Every row comes from one small tree of marks. Brackets hold a mark, then the marks that hang from it, in alphabetical order. Every link used is in the known rows. Which tree was each row made from?
Known rows:
[tumum [zopovip [dusop lelod]]]: [ -2   6   2  -7   5   3   6  -8  -7  -2  -2   9 -11   2   8   6  22   3
   2 -15  -1   0  -2  -2]
[tumum latu zopovip]: [ -4  -9   0  12  -2  12   1  -4  -8 -25  -5  -1   2  11   1  -4  12  -4
   7 -19  -7  -1  -1 -12]
[vatuk [nube [tumum latu zito]]]: [-13  -4   0   1 -27   5  -8   3 -11  -4 -19  -3  -7  22  -3  -9   3   3
  21  -6  -4 -17   2 -11]
[zopovip [dusop lelod potin] tumum]: [ -8  13  -3 -12  13  -3  19  -3   2   8  -6  13   2  -4  10  10   8   8
   6  -5   0  20  -8   6]
[latu sulo]: [-11   4  -1  -3  -3   9  10 -11 -25  -9   5 -16  -7   5  10   8   9   3
  -8 -15  -9  -3   4  -6]
[dusop lelod [potin tisik]]: [ -5   0   0   8  15   6   9  -5   8   5  13   0  13 -12   9  14   4  13
   1  -1 -13  14  -9  -6]
[vatuk nube]: [-18   3  -3  -2 -11   8  10  -5 -13  -2  -4  -8 -17  11   7   3  14  11
   2  -6  -7   1   2  -7]
[nube [tumum zito [zopovip dusop]] vatuk]: [-10  -3  -2 -18 -24  -4 -22  -5 -12   2 -18  11 -21  19  -3  -7  14  -3
  27   1   5 -12   6 -13]
[potin tisik]: [ -7   3  -1   9   5   2  -5  -9  -8  -8   9  -9  -6   0  12  12   5   7
   4  -6  -8  14  -4 -12]
[zopovip dusop]: [-11   8   3   0  -1  -2  13  -9 -12   2   1  -3 -14   5  15  10   8   2
  -3  -9  -1   7  -1  -6]
[nube [tumum latu zopovip]]: [ -8 -13  -1   3 -15   8   0  -7  -9 -20 -11  -2   0  15  -3  -6  10  -4
  19 -13  -3 -11   2 -14]
[zopovip dusop tumum]: [-11  14  -4 -12   3  -6   8  -8 -13  -2 -10   5 -14   6  14   7  11   3
   8  -9   5  18  -4   0]
[dusop [potin tisik] zito zopovip]: [ -9 -18  -8   6  22   8  15   1  16   9  19   4  21 -15  11  16   0  11
   2  12 -17  33 -13  -9]
[tumum [latu sulo] zito [zopovip [dusop potin]]]: [  8  -2   8  -6  -5   9 -18   7  -9 -17 -10   9  13  12   0  -7  -4 -14
  10 -13 -10  -4  -4  -3]
[nube [tumum latu zito [zopovip dusop]] vatuk]: [ -6  -7   1  -9 -27  -1 -22   0 -11  -5 -23  10  -7  23  -8 -14   9  -8
  30   1   3 -16   5 -13]
[dusop lelod zopovip]: [ -9  -1  -4   5  16   6  26  -9  -3  16   7   1  -6  -6  10   7  27  18
  -6 -14  -9  -7  -2  -4]
[sulo maru]: [-13  -1   5   1   1   8  15  -9 -20  -6   4 -13 -16   3  13   9  16   5
  -5 -14 -10  -5   2  -3]
[zopovip [dusop zito] tumum]: [-12   7  -6 -11   8  -5  12  -2  -7  -1  -6  11  -3   2  13   9   7   2
   6  -4   5  33  -7   1]
[zopovip [dusop [potin tisik]]]: [-6  4  4  0  7 -2  5 -6  2  3  8  0  4 -3 15 15 -5  2  3  6 -7 22 -9 -5]
[dusop lelod zito zopovip]: [-11  -9  -7   6  21   8  32  -2   4  17  12   6   7 -11   9  11  23  17
  -8  -6  -9  10  -5  -4]
[potin [tisik zito]]: [ -3   3  -1   9  10  -1 -26 -11  -5  -7  15  -5   2  -6   9  13   5   4
   7  -5 -10  23 -11 -12]
[nube vatuk]: [-21  -1  -5   2  -8   4   9 -11 -14   1   0  -6 -17   8   5   2  15   7
   4  -2  -3   3   6 -15]
[dusop lelod zito [zopovip tumum]]: [-11  -2 -14  -5  25   4  26   0   3  13   3  14   7 -10   9   8  25  17
   1  -7  -4  21  -7   3]
[zopovip [tumum latu zito]]: [ -7   5  -5   9   2   2 -10   3 -10 -16 -16   7  -2  15   4  -7   1   0
  16 -22  -2   9  -4  -7]
[tumum [latu sulo] zito]: [ -2   1   4  11  -8   9 -10   2 -20 -15  -6  -7   4  15   3  -6  -3  -5
   2 -23 -10 -11   1  -8]

Write each row's tree:
[ -2  10  -3 -13  15  -9 -18  -4   4  -1   2  10  10  -6  11  14  -3   1
  16   6  -4  41 -17   1] -> [zopovip [dusop [potin [tisik zito]]] tumum]
[-20  -3  -6  -3 -24  -1 -12  -7 -13   5 -11  -1 -20  17  -2  -5   8   6
  21  -2   0 -13   8 -18] -> [nube [tumum zito] vatuk]
[ -6   8  -1  -3   1  -4   8  -2 -11  -9 -15   5   0  11   9  -1   6  -3
  10 -10   4  14  -6   1] -> [zopovip dusop [tumum latu]]
[ -8 -15 -12  -5  18  13  23   7   4  -2   1   6  32  -5   5   4   1   4
   4   3 -15  27 -10   0] -> [dusop potin zito [zopovip [tumum [latu sulo]]]]
[ -3   7   0   0   3  -3  -5   8   1  -5 -16  16   9  10   6  -4 -10  -5
  16  -7  -1  17 -10   0] -> [zopovip [dusop potin] [tumum latu zito]]
[-15  -5  -5 -15 -22   9  -2  -8 -13  -8 -12  -3 -17  16   0   0  19   5
  20  -4  -4 -10   4 -10] -> [vatuk [nube [tumum zopovip]]]
[ -6  17  -3  -9   2  -8 -10   0 -12  -1 -15  14 -18  11  12   1   5   0
  12 -15   4  13  -4  -1] -> [zopovip dusop [tumum zito]]
[-18 -10  -6 -12 -21   5  -4 -14 -13  -5  -9  -1 -17  14  -3  -3  19   3
  22   1   0 -10   9 -17] -> [nube [tumum zopovip] vatuk]
[  2   3 -10  -3  27   1  -6   3  12  15   2  16  12 -10   7   6  10  17
  14  -4 -12  16 -15   1] -> [dusop lelod [potin tisik] [zopovip [tumum zito]]]
[-10 -12  -3  -1 -25   5 -24   0 -11 -12 -19   5  -7  22 -11 -15  10  -5
  30  -5  -1 -17   5 -18] -> [nube [tumum latu zito zopovip] vatuk]
[ 3  3  4 -9 11  4 -2 -5  6 -1  5 10  6 -7  7 11 12  2  6 -2 -8 13 -9 -3] -> [tumum [zopovip [dusop lelod [potin tisik]]]]
[-13  -3  -3 -13 -24   6 -18  -1 -11  -7 -16   3 -20  20  -2  -6  15   5
  23  -8  -5 -13   4 -11] -> [vatuk [nube [tumum zito zopovip]]]
[ -8   2 -12  -3  12   1  -1  -1  -8   4  -7   9 -14   6  10   0  16  11
  11 -18  -6   5  -4  -6] -> [dusop [zopovip [tumum zito]]]
[-12  -7  -1  -4 -29   4 -14  -2 -23  -4 -16  -8  -1  21  -6 -13   3  -4
  20  -2  -2 -22   8 -13] -> [nube [tumum [latu sulo] zito] vatuk]
[ -5 -13  -7   5  28   8  20   3  20  18  20   8  27 -22   9  17   9  16
  -1   9 -16  26 -14  -3] -> [dusop lelod [potin tisik] zito zopovip]
[ -3   7  -4  -1  -2   6 -14   3 -21 -19 -15   0   2  15   3  -8   1  -3
  12 -22  -4   3  -3  -3] -> [zopovip [tumum [latu sulo] zito]]
[  4   9   4  -6   3   1 -14  -1  -6  -1  -7  18 -15   7   5   0  17   0
   7 -20  -2  -5  -2  -4] -> [tumum zito [zopovip [dusop lelod]]]
[  0   5   3  -5  -2   0 -19  -1  -9  -9  -8  13 -19  13   7   0  10  -4
   9 -19  -3   0  -1  -8] -> [tumum zito [zopovip dusop]]
[  2   5   3  -6   6   3 -10   2   4   0  -4  20  -3   3   4   2   7   0
   7 -14  -7   1  -5  -3] -> [tumum zito [zopovip [dusop lelod potin]]]
[ -8  -8  -1  -6 -26   9 -19   2 -10 -13 -21   3  -8  23  -6 -12  10  -1
  26  -9  -5 -18   1 -10] -> [vatuk [nube [tumum latu zito zopovip]]]
[  0  -6   2  14  -3   9 -19   4  -7 -24 -10   8  -2  16  -1 -10   6  -6
  13 -25  -8  -6  -2 -13] -> [tumum latu zito zopovip]
[ -7 -10  -6   5  17   7  10  -5   8   8  15  -2   9 -10  12  14   4  12
   3   4 -18  16  -9  -9] -> [dusop [potin tisik] zopovip]
[ -7  -4 -10   4  11   4  16  -3  -7  -3  -8   2   1   5   7  -2  16   7
   9 -13  -6   7  -6  -4] -> [dusop [zopovip [tumum latu]]]
[ 0 -9  3  2 10  9 15  6 12 -7 -1 16 26 -2  1  2  5 -4  5 -2 -6 16 -9 -1] -> [tumum latu [zopovip [dusop lelod potin zito]]]
[-13 -14  -8   5  25  11  37   2  18  19  15  10  21 -17   7  13  11  17
  -8   2 -15  17  -9  -3] -> [dusop lelod potin zito zopovip]
[-19 -11  -3   4 -25   3   7  -8 -13  -2 -12  -9  -2  15  -5  -8   8   1
  19   3   0 -13   6 -16] -> [nube [tumum latu] vatuk]
[-12  -7  -2 -18 -22  -1 -18  -3  -4   3 -15  13 -11  15  -4  -5   6  -1
  28   6  -1  -8   4 -13] -> [nube [tumum zito [zopovip [dusop potin]]] vatuk]
[ -2  -5  -8  -3  11   9   2   7  -3  -2  -7   7  17   4   4  -4   1   2
  10 -10 -14   6  -7  -1] -> [dusop potin [zopovip [tumum [latu sulo] zito]]]
[-16 -19  -9   6  18  10  31   0  14   9  14   4  15 -11  10  12   3  11
  -4   4 -16  24  -7  -9] -> [dusop potin zito zopovip]
